In the rows, zero is written as 128.
Known rows, with every step that occurs:
norud > fikod > fesa: [118 143 193 157  74  86 146 137  88 154  88 134 105  49 141  99 115  93
 154 124 158  97  70 133 137 108 154 131 115 136 197 122 139 129 135 114
 123 135 101 108 180 119 162]
fikod > fesa: [133 150 204 149  94 106 153 151 104 131  85 145 129  87 125  96 130  92
 137  97 144  96  63 126 123 143 123 128 103 165 162  98 158 141 122 113
 139 110 128 123 164 150 135]
nevo > rered > mebidep > fikod > fesa > mefu: [182 152 166 179 103 110  67 177 120 107 130 130 132 118 132 153 184  89
 118 130  66  98  62 142 114 103 138 122 145 136  82 141  76 133  62 179
  99 157 185 125 134 157 183]
nevo > suner: [ 99  94 150 124 116 154 175 153 116 161 125  88 134 115 157  87  99 132
 141 104 170 130 128 139 156 112 119 129 132 148 135 148 125 166 146 137
  97 155 136 146 139 138 128]
mebidep > rered: [146 132 163 168 144 127 131 142 122 108 125 144 179 137 135 107 136 131
 141 119 114 123 130 192 127 126 134 126 189 172 178 119 131 140 134 116
 138 130 135 123 190 143 111]
suner > mebidep > fikod > fesa: [121 142 195 152  95  61 118 147 121 108  80 137 134  97 115 123 133  46
 102 158  98 116  30 127  98 124 150 148  96 136  89 108 127 135  86 144
 128  95 140 160 111 157 159]
duba > pimu > suner: [106 127 137 132 124 188 186 117 125 140 158 175  98 163 173  89 100 143
 123  72 177  91 176 167 162 157 110 126 125 141 181 142 157  62 130  83
 129 106 136 105  86  88 110]
mebidep > nevo: [139 125  94 129 129 106 158 143 121  86 143 120 144  91 106 126 111 149
 167 109 168 123 140 127 126 134 126  97 135 160 144 112 148 123 160 165
 173 118 101 153 125 150  98]
suner > mebidep: [109 137 175 153 115 119 144 119 128 113 146  71 147 120 113 113 112 123
 114 152 142 123 141 106 120 132 122 145 127 137 119 124 165 155 143 122
 144 126 116 140 119 169 121]
suner > nevo > rered > mebidep: [168 146 102 125  97 162  72 123 131  80 170  37 110 174 125 117 176 158
 147 188  72  95 142 138 130 107 120 127 105 127  94 109 116 186 152 150
 144 148 146 106 146 161 141]
duba > pimu: [ 89 141 152 139  92 197 179 122 101 116 152 106 115 106 173 104 108 109
 164  85 126 117 155 150 158 154 119 128 131 165 177  90 142  68 130 100
 144 118 126 112 119 124 124]
duba > pimu > suner > nevo: [114 120 100 106  99 175 160  82 145 138 159 172 103 160 128 122 138 144
 134  92 160 103 182 144 128 165 106 104  94 144 127 129 189 109 144  90
 140 103  90 133  89  98  97]
suner > nevo > mebidep > rered > pimu: [139 130 115 134 154 146  81  81 114 140 131  99 158 139 102 177 156 118
 178 153  76 156 182 102  83 180 139 129 136 139 126 114 130 142 115  89
 111 161 128 100 183 107 126]
suner > nevo > mebidep > fikod: [131 102  93 104 126 118 103 108 132  93 102  90 143 109  83 138 147  78
 133 159  86 161 120 142  70  97 117  86 113 138  88 118 104 145 106 167
  97 143 152 158 120 141 146]
fesa > fikod > mebidep > suner > nevo > rered: [150 118  93 101 149 136  98 129 141 137 140 122 102 129 123 130 212 128
  76 190  73 146  83 152 101  81 118 128 148 146 103 126 126 168 111 201
 103 150 106 120 144 190 125]
duba > pimu > suner > nevo > rered > mebidep: [153 138  69 120  98 196  96  94 126 100 195  91  82 208 151 113 173 165
 123 164  78  62 174 162 151 133 121 144  82  98  95 126 121 123 135 107
 128 137 147  86 107 114 141]
mebidep > rered > nevo: [148 161 136 144 129 141 133 140 145 133  98 143 170 113 131 130 113 167
 136  97 118 151 122 147 109 169 168 132 185 183 170 108 117 121 155 113
 140 132 141 126 162 114 108]
mebidep > fikod > fesa: [120 139 192 153  97  89 129 160 112 106  63 164 127  80 123 107 129  50
 136 109 107 121  24 152 116 120 150 118 116 166 143  94 113 120  87 147
 130  92 137 147 128 153 157]
nevo > mebidep > fikod: [129  95 140 133 138 128 122 135 121  98  97  88 147 102 114 106 118  76
 137 142 100 151 107 161  99  98 120 103 146 141 123 125  80 114 112 164
  89 145 182 138 123 136 152]
fikod > mebidep > nevo: [142 131  79 116 158  61 129 156 123  84 149 101 140  70  85 137 111 151
 132 124 174 120  88 112  74  97 104 125 112 120 126  94 150 120 169 142
 177 127 115 158 153 148  95]
suner > mebidep > rered > pimu: [114 147 171 178 146 150 107 111 124 135 146 105 162 151 131 164 125 117
 155 157  89 151 163 104 126 186 167 171 157 138 123 109 147 124 100  72
 138 123 111 117 140 138 130]
nevo > mebidep > rered > pimu > suner: [145 106 143 153 186 148 119 101 128 163 130 167 141 193 131 133 120 148
 137 117 132 131 192 138 114 174 137 135 150 130 161 156 122 104 114  79
  99 147 171  76 138  66 115]
fesa > pimu > suner: [102 130 150 107 144 159 171 126 160 124 139 186 117 176 144 107  98 123
 136  48 194 157 139 127 176 140 136 124 168 159 172 120 133  83 126  78
  90 107 172  96  80 118 107]
mebidep > suner > nevo > rered: [161 101 102 120 127 157 118 118 139 118 132 150 133 142 139 127 214 146
 133 150  81 120 125 170 147 118 126 110 149 168 127 142 124 187 121 172
 131 125  88 113 154 155  94]
suner > mebidep > nevo: [126 130  93 143 129  81 138 125 132  90 170  90 154 103  85 140 115 143
 138 154 152 121 135  94 108 140 132 125 117 126  94 120 150 147 164 152
 169 120  99 168  98 152  94]
suner > nevo > mebidep > rered > pimu > duba: [135 131 113 111 138 150  79 122 148 131 110 135 157 131 126 200 119 133
 178 116 102 169 185  84 125 146  80  83 144  88 108 134  84 159 114 116
 155 156 111 140 208 103 121]
nevo > mebidep > fikod > norud: [148 134 151 104 159 101 116 172  65 109  22  88 136  90 116  89 126  93
  87 165  63 181 118 161 117  78 122 135 129 123 134 127 138 101 125 158
  93 116 147 157 126 150 196]
suner > mebidep > fikod > fesa > pimu > duba: [ 81 147 178  95  93  96 114 170 160  98  85 176 136 114 136 182  99  37
 130  88 116 181  35  77 166 105 115 129 133  89  72  93  56 119  73 122
 134  95 152 168 118 146 170]
duba > pimu > suner > mebidep > rered > nevo: [126 160 112 152 134 143 136 105 146 163 148 170 148 170 140 140 105 175
  82 117 113 115 150 145 113 203 169 177 142 133 120 135 121  82 142  70
 119 127 143 122  96  66 103]
norud > fikod > mebidep > suner > nevo: [125 125  74 112 150  93 131 107 124 163 129 116 139  56  98 136 172 137
 109 159 144 154  76 158  91  70 138 102  96 124 153 112 147 154 148 140
 123 128  63 163 165 120 113]
rered > mebidep > fikod > fesa: [141 158 153 157 107 101 105 155  98  97  83 100 138 102 114  98 138  62
 124 143  87 108  18 151 111 106 151 123  66 122 116  76  96 121 100 137
 129  95 175 149 122 144 194]
norud > fikod > fesa > pimu: [ 84 150 180 125  94 112 146 131 109 137 106 152  97  71 139 139 112  58
 167  83 141 150  53 100 158 119 192 159 143 154 178  73  95  99 107  70
  87 126 151  92 146 116 176]
nanuk > pimu > suner > mebidep > nevo: [122 119  83 128 165 103 149  80 132 132 174 149 135 156  95 144  96 138
 115 139 151 108 184  95 114 167 140 143 101  88  68 142 169 106 145 116
 137  85 112 142  47 113  92]
norud > fikod: [103 133 161 150  95 136 163 131 117 144 130 100 106  63 153  93  89 134
 168 126 177 125 141 150 161  82 161 123 156 148 217 128 128 106 162 143
 136 150  96 113 165 133 148]

Rows:
[ 91 129 131 126 104 116 147 129 138 188 123  68 141 112 122 126  80 151
 103 142 155 138 126  69 116 154 148 166 107 125  76 139 117 179 155 120
 100 166 130 161  99 126 126] -> rered > nevo > suner > mebidep
[123 115  86 141 157 110 140  99 149 121 169 145 124 154 106 158  96 167
 140 133 180 130 175  73 120 184 147 131 110 107 100 147 171 113 128 119
 171 107  87 141  56 113  98] -> rered > pimu > suner > mebidep > nevo
[153 141  83 114 126 187  85  77 132 123 176  86 102 209 128 117 158 156
 126 176  66  85 187 140 149 136 134 134  86  91  82 136 129 147 140 114
 117 119 159  80  92 129 139] -> nanuk > pimu > suner > nevo > rered > mebidep
[ 94 136 166 119 113 108 160 125 139 156 114 213  87 125 142 113 101 105
 127  76 187 121  87 122 170 129 174 155 133 130 177 120 119  95 118  63
  70 121 154  82 102  88 152] -> norud > fikod > fesa > pimu > suner
[108 153 156 100 160 108 124 162 111 110  59 153 125 162 134 114 117  86
  53 146  95 202 108 130 159 100 166 170 133 117  89 118 158  79 100 112
  87  61 139 173  41 151 180] -> fesa > pimu > suner > mebidep > fikod > norud
[121 128  74 120 149  54 125 142 117 113 155  90 115  41  99 137 101 161
 139 146 183 125  87 115  91  67 138 131 126  99 164 110 135 107 173 145
 160 151  91 157 156 124 123] -> norud > fikod > mebidep > nevo
[137 147 209 180 100  62 112 171 130 139 115 159 163  91 110 169 152  63
  94 109 113 138  61 107  83 127 137 125 138 142  72 148 134 135  66 155
  95 137 145 170 115 163 166] -> suner > mebidep > fikod > fesa > mefu
[146 111  79 107 137 105  93 123 133 142 140 122 110  99 135 141 200 151
 101 196  91 115  86 162 117  66 145 139 139 120 148 144 120 167 132 159
 120 156  76 106 187 129 118] -> norud > fikod > mebidep > suner > nevo > rered
[125 116  47 126 140 130 139 150 105 129 169  47 141 118 110 118 113 165
 150 146 159 112 128 133 134 102 136 121  76 104  81 125  82 167 181 157
 127 155 149 178 114 114 140] -> rered > mebidep > nevo > suner
[145 115  82 118 149 135 107  84 117 134 157 156 145 165 102 149 170 139
 106 145  86 100 178 181  83 146 105 137 116 113 116 142 131 118 141  75
  77 158 158 115 159  50 115] -> duba > pimu > suner > nevo > mebidep > rered
[113 119 155 127 157 178 177  82 130 166 137 176 117 166 151  93  88 121
 126  83 156 117 193 142 152 157 126 117 133 137 160 150 171  87 131  91
 114  87 142  89  83 109 107] -> nanuk > pimu > suner
[138 100  80 121 122 129 115 126 140  93 201 157  96 189 151 139 142 168
 106 168 102  63 171 133 150 153 127 167 135  95  84 162 125 102 125 132
 147 136 116  95  87 113  93] -> duba > pimu > suner > mebidep > nevo > rered
[ 98 121 130 109 106 153 165 148 134 194  97 102 132  98 148 107  85 163
 135  87 169 149 119 113 136 143 141 129 136 158 130 143 100 156 156 133
 102 166 134 144 120 107 127] -> rered > nevo > suner
[128 154 177 129 130  96 122 171  88 111  50  97 137 102 131 100 118  92
  65 176  66 179 101 147 142  86 144 152 120 124 100 118 171 106 122 153
 132  71 108 194  91 190 182] -> suner > mebidep > fikod > norud
[161  99  93 132 138  92 103 140 156  84 178 151 109 188 127 119 145 180
 101 177 131  77 160 123 144 132 122 154 148 108  87 172 131 146 144 165
 149 139 121 107  97 133  79] -> pimu > suner > mebidep > nevo > rered
[111 117 111 151 177  91 154 137  99 175 118 114 141  47 133 101 134 136
 105 143 159 143  59 175 114  59 154 129 133 122 201 126 119 116 145 136
 110 137 101 128 174 105 128] -> norud > fikod > mebidep > suner
[169 116  90 117 144  73  92 169 131  71 160 105 118 117 127 138 153 165
 117 163 105  96 102 118 104  92 104 151 154 121 121 116 117 140 140 161
 167 155 124 108 168 159 101] -> fikod > mebidep > nevo > rered
[145 101  92 117 153 116 108  97 141 117 188 150 110 192 131 139 128 157
 106 181  92  81 189 108 142 156 137 162 145  89  69 172 129 124 124 135
 128 119 125  88  73 137  88] -> nanuk > pimu > suner > mebidep > nevo > rered
[100 154 191  94  94 128 140 180 134 109  95 186 122 106 150 166  96  76
 165  36 161 169  73  72 187 115  87 108 146 116 141  92  78 126 102 102
 141 112 151 135 166 135 149] -> fikod > fesa > pimu > duba
[111 120 159 143 144 184 163 109 144 155 132 166 105 168 158 100  92 152
 154  73 190 132 190 111 159 184 135 121 137 150 187 147 172  93 113  93
 148 108 119  91  90 111 108] -> rered > pimu > suner
[126 109 108 100 120 192 109 134 159 147 114 171 120 141 175 180 152 156
 174 109  98 165 165 102 189 137  95  85 152 117 128 143  80 162  84 177
 190 124  60 120 165 134 113] -> mebidep > suner > nevo > rered > pimu > duba
[161 144 131 155 119 176  89 141 108  81 161  37 109 168 147  91 156 156
 140 171  81  91 136 155 159 105 130 145 133 122 134 120  92 152 143 149
 142 157 182  86 151 160 160] -> nevo > rered > mebidep
[118 125 114  98 134 169 159  53 151 160 143 173 121 158 110 125 127 124
 132 105 144 125 194 121 129 164 117  91 108 136 109 138 197 133 140  90
 118  88 103 126  82 122  95] -> nanuk > pimu > suner > nevo
[144  96 117 140 185 131 160 126  90 153 109 111 169 104 120  94 159 118
 121 131 124 141 121 171 107 117 114 105 133 137 174 144  93 144 138 167
  79 148 155 114 161  96 117] -> nevo > mebidep > suner
[125 113 113 124 111 145  84 150 162 102 153 125 113 144 166 191  98 169
 171 135 113 137 179  49 180 144  99 127 154  78  85 153  84 139 101 161
 215 140  84 127 146 149 113] -> suner > mebidep > nevo > rered > pimu > duba
[122 117 163 155 132 147 113 113 162 133 156 135  97 216 158 123 122 154
 110 161 125 107 186  87 153 168 136 178 140 114 107 180 155 134 102 102
 138 134 122  75  84 138 119] -> nevo > rered > pimu > suner > mebidep
[100 131 166 151  99  95 141 128 122 128 114 189 113 137 135 122 126  57
  77 128  98  92  56 146 116 153 150 162  69 113  86 119 134  80  74  90
 115  80 141 141  71 103 158] -> duba > pimu > suner > mebidep > fikod > fesa
[147  99 101 131 150 169 126 125 164 128 148 186  89 188 154 132 121 179
 160 118 147 107 197 109 166 182 145 138 162 130 146 167 131 103 109 136
 169 124 103  67  94 110 100] -> mebidep > nevo > rered > pimu > suner
[146 132 129 114 130 127 138 125 120 150  96  73 134  92 104 128  99 154
 135 107 135 148 150  95  82 159 121 118 132 140 156 125  96 137 161 130
 105 182 176 106 145  95 125] -> rered > nevo > mebidep
[137 167 182 114 136 147 161 173  71 138  49  97  84  91 138  66 114 114
  91 148 109 183 138 150 147  92 126 121 147 163 156 122 198  99 148 181
 113 113 111 159 117 219 191] -> fesa > fikod > norud
[153 116 115 101 115 121 119 103 126 123 126  67 136 111  75 129 149 121
 138 145 125 134 167 104  73 124  86  96 100 129 103 126 142 179 159 134
 101 162 140 132 162 129 117] -> suner > nevo > mebidep
[132 112 102  99 134 128  88 174 153  91 141 133 107 122 162 184 108 172
 164 114 127 144 134  61 151 110  75 119 155  79 120 127  83 122  99 146
 220 149  90 121 175 147 114] -> fikod > mebidep > nevo > rered > pimu > duba
[116 133 114 120 149 100 122 164 130 189 106 109 163 103 125 135 104 168
  88 122 139 136  77 133  85 121 147 168 140 131 118 128  88 154 161  98
  91 175 156 155 176  97 120] -> fikod > mebidep > rered > nevo > suner
[128 126  90 117 133 146 149 106 127 146 120 149 161 101  93 126 182 129
 141 116 136 162 114 152 116 119 125  75 108 174 142 114 162 170 141 152
 139  98  71 162 135 139  89] -> mebidep > suner > nevo
[140 127 122 111 102 139 141  93 164 127 140 174 123 154 106 103 140 160
 121  98 192 120 171 136 127 138  99  85 112 155 133 146 202 157 155 115
 138 105  96 144 104 128  86] -> pimu > suner > nevo
[ 83 146 174  93  81 112 139 165 135 135  96 177 111  75 160 162  84  85
 171  57 169 165  76  80 200  85 126 115 149  99 168 101  63 114 116 103
 128 128 132 122 180 109 170] -> norud > fikod > fesa > pimu > duba
[154 105 103  91 133 112 119  88 137 137 133 124 128 152  73 118 142 141
 111 133 166 116 181 120  84 125  79  93  95 110 109 165 162 169 162 126
  86 163 147 122 129  91 105] -> pimu > suner > nevo > mebidep
[144 144  95 168 171 169 151 130  90 136 134  80 172 123 130  85 155 142
 126 134 113 131  91 185 149 109 147 106  97 133 162 100  97 140 154 157
 122 108 145 133 132 121 139] -> rered > mebidep > suner
[ 95 131 140 140 120 149 168 100 135 137 174 130 121 175 150 113  98 130
  95 127 156  93 166 131 143 163 119 162 106 109 111 151 168  88 129  75
 127 113 129 126  70  96 111] -> duba > pimu > suner > mebidep
[139  90  90 102 137 110 109 101 154 113 105 137 136 141  86 120 144 101
 109 151 125 147 134 156  82 108 114  87 105 123  90 148 117 134 109 156
  84 136 156 152 101 104 124] -> pimu > suner > nevo > mebidep > fikod
[119 143 149 131 153 132  95 168 149 127 113 144 154 116 157 174  90 140
 157  97 137 168 126 103 134 116  81 114 164  89 160 116 103 118 103  95
 186 137 116 146 214 131 134] -> fikod > mebidep > rered > pimu > duba
